Each row comes from the steps of one path. Every step used is in the known rows, and no mark comes twice. Write the path behind each row, first mark first.
In the rows, 128 means zero.
Known rows
kizo/vivalud/gagi/lozo: [134 155 114 160 201  60 156 104 152 103 135  90  78  93  96 115  98 104
 172 130 147]
mamif/vivalud/kizo/bupota/gagi/tagi: [130 170 133 137 194 110 138 126 171  99 155 129 112  80 102 115  81  91
 137 144 146]
mamif/vivalud: [126 155 108 131 199  97 146 133 157  98 136 137 101 111 106 146  94 130
 144 141 157]
lozo/gagi/tagi/kizo: [105 182 124 138 190 114 143 115 171  95 149 109  63  92 110 137  77 119
 140 125 145]
kizo/bupota/gagi: [143 137 156 162 153 104 147 105 142 122 144  89 107 108 116 128  76 134
 141 145 139]
mamif/vivalud/kizo: [123 172 113 120 198 102 128 137 167 103 145 136 126  86 107 123 103  99
 130 136 157]
lozo/gagi/bupota: [120 160 105 133 186 109 140 126 150  98 142 120  65 100 105 133  83 110
 162 145 162]
bupota/gagi/tagi: [126 134 166 163 160  93 141 111 130 112 145  75  99  92 120 136  60 122
 120 132 124]
vivalud/gagi/bupota: [127 153 119 146 175  95 127  96 139  96 141  83  79  81 100 133  64  91
 172 152 164]
lozo/gagi: [119 169 107 130 189 105 139 143 154 110 137 108  75  95 106 143  93 126
 149 132 158]
lozo/gagi/tagi: [117 173 113 138 187 103 151 137 146  97 142 109  64  86 103 145  75 118
 135 132 143]
mamif/vivalud/gagi/tagi/kizo/lozo: [120 181 121 147 218  96 143 102 186  79 152 115  64  85  93 134  77 101
 173 133 160]
tagi/kizo: [111 157 146 144 161 106 129  83 166 111 145 101 115 120 133 131  94 137
 126 122 143]
tagi/gagi/lozo: [144 134 110 153 184  64 130 130 138 111 130  99 115  92 145 127  95 125
 158 132 135]
lozo/gagi/bupota/denib: [104 159 110 145 190 111 146 130 150 100 132 116  65  98 105 130  81 104
 157 135 167]
vivalud/kizo: [126 164 135 130 154  96 121 125 140 121 144 100 147  78 123 115 104  97
 104 127 140]
gagi/tagi/kizo: [111 159 150 154 156 101 146  84 149  95 149 103 100 107 128 135  70 126
 108 122 124]
gagi/bupota: [129 132 126 146 151  94 143  99 125  99 140 116 103 116 121 133  78 115
 137 146 145]
mamif/vivalud/gagi/bupota/denib: [109 162 105 143 218 103 138 118 166  84 135 119  71  87  89 134  71  89
 181 149 181]
tagi/kizo/lozo/gagi/bupota/denib: [108 168 145 161 185 105 146  85 186 101 148 113  74 117 121 113 102 115
 159 109 157]
kizo/bupota/gagi/lozo: [138 123 154 169 160  88 139 108 141 118 142  94 103 112 121 125  73 119
 152 142 126]

Which path is each row?
[132 185 135 140 177  89 139 131 158 108 155 108 105  69 111 108 108  85
 123 113 136] | vivalud/kizo/lozo/gagi/tagi
[122 160 158 165 157  89 156  79 154  94 153 105  92 110 127 129  82 126
 116 111 119] | gagi/tagi/kizo/lozo
[115 142 177 164 162 103 134  87 153 111 153  73  98  99 128 127  62 122
 124 126 128] | bupota/gagi/tagi/kizo
[112 175 138 153 179 101 130  85 159  93 148  72  76  72 105 134  59 100
 149 132 147] | vivalud/gagi/tagi/kizo
[118 182 115 143 212 111 143 100 185  79 150 118  67  84  91 136  64 102
 172 147 163] | mamif/vivalud/gagi/tagi/kizo/bupota
[137 171 120 160 192  77 174  98 148  96 141  87  73  80  89 118  85 112
 151 133 149] | kizo/vivalud/gagi/tagi
[130 180 109 127 214 101 137 134 183  92 154 149  92  86  99 111 110  82
 161 134 165] | mamif/vivalud/kizo/lozo/gagi/bupota
[118 140 166 164 164 104 127  74 176 114 153  95 105 121 134 115  80 123
 151 130 132] | tagi/kizo/bupota/gagi/lozo
[140 140 160 169 151 103 155 100 136 111 149  90  96 101 114 130  61 127
 132 145 127] | kizo/bupota/gagi/tagi
[120 174 142 150 183 101 140  92 189 107 152 109  81 114 122 122 110 131
 154 109 150] | tagi/kizo/lozo/gagi
[128 156 129 137 202  98 125 131 175 104 151 131 117  90 109 111  91  85
 153 143 145] | mamif/vivalud/kizo/bupota/gagi/lozo
[119 177 135 152 189  96 148  70 186 106 148  89  89 101 109 109 102 122
 159 124 161] | tagi/kizo/vivalud/gagi
[121 148 173 169 172  96 152  82 160 109 153  79  92 100 120 115  74 125
 131 124 130] | bupota/gagi/tagi/kizo/vivalud
[135 176 130 137 176  94 133 123 161 109 156 115 106  76 112 101 112  79
 140 121 149] | vivalud/kizo/lozo/gagi/bupota
[119 165 144 160 169  92 169  77 159  95 150 108  92 110 119 121  85 129
 115 119 126] | gagi/tagi/kizo/vivalud
[112 184 124 144 185 120 150 109 174  94 151 114  60  94 108 133  74 120
 145 132 144] | lozo/gagi/tagi/kizo/bupota
[120 171 133 155 188  99 147  60 183  98 151  97  82 104 108 104  95 112
 168 132 164] | tagi/kizo/vivalud/gagi/bupota
[140 161 112 156 190  81 165  89 151  97 142  95  74  90  90 110  92 105
 173 143 165] | kizo/vivalud/gagi/bupota
[119 162 151 159 151 108 156  78 154  95 152 110  97 109 124 131  67 128
 115 130 123] | gagi/tagi/kizo/bupota
[136 170 127 157 184  83 165 125 151  98 146 111  63  97 106 134  96 121
 145 114 135] | kizo/lozo/gagi/tagi
[120 169 141 152 182 104 141  81 186  99 156 116  74 118 123 116 104 119
 163 117 152] | tagi/kizo/lozo/gagi/bupota
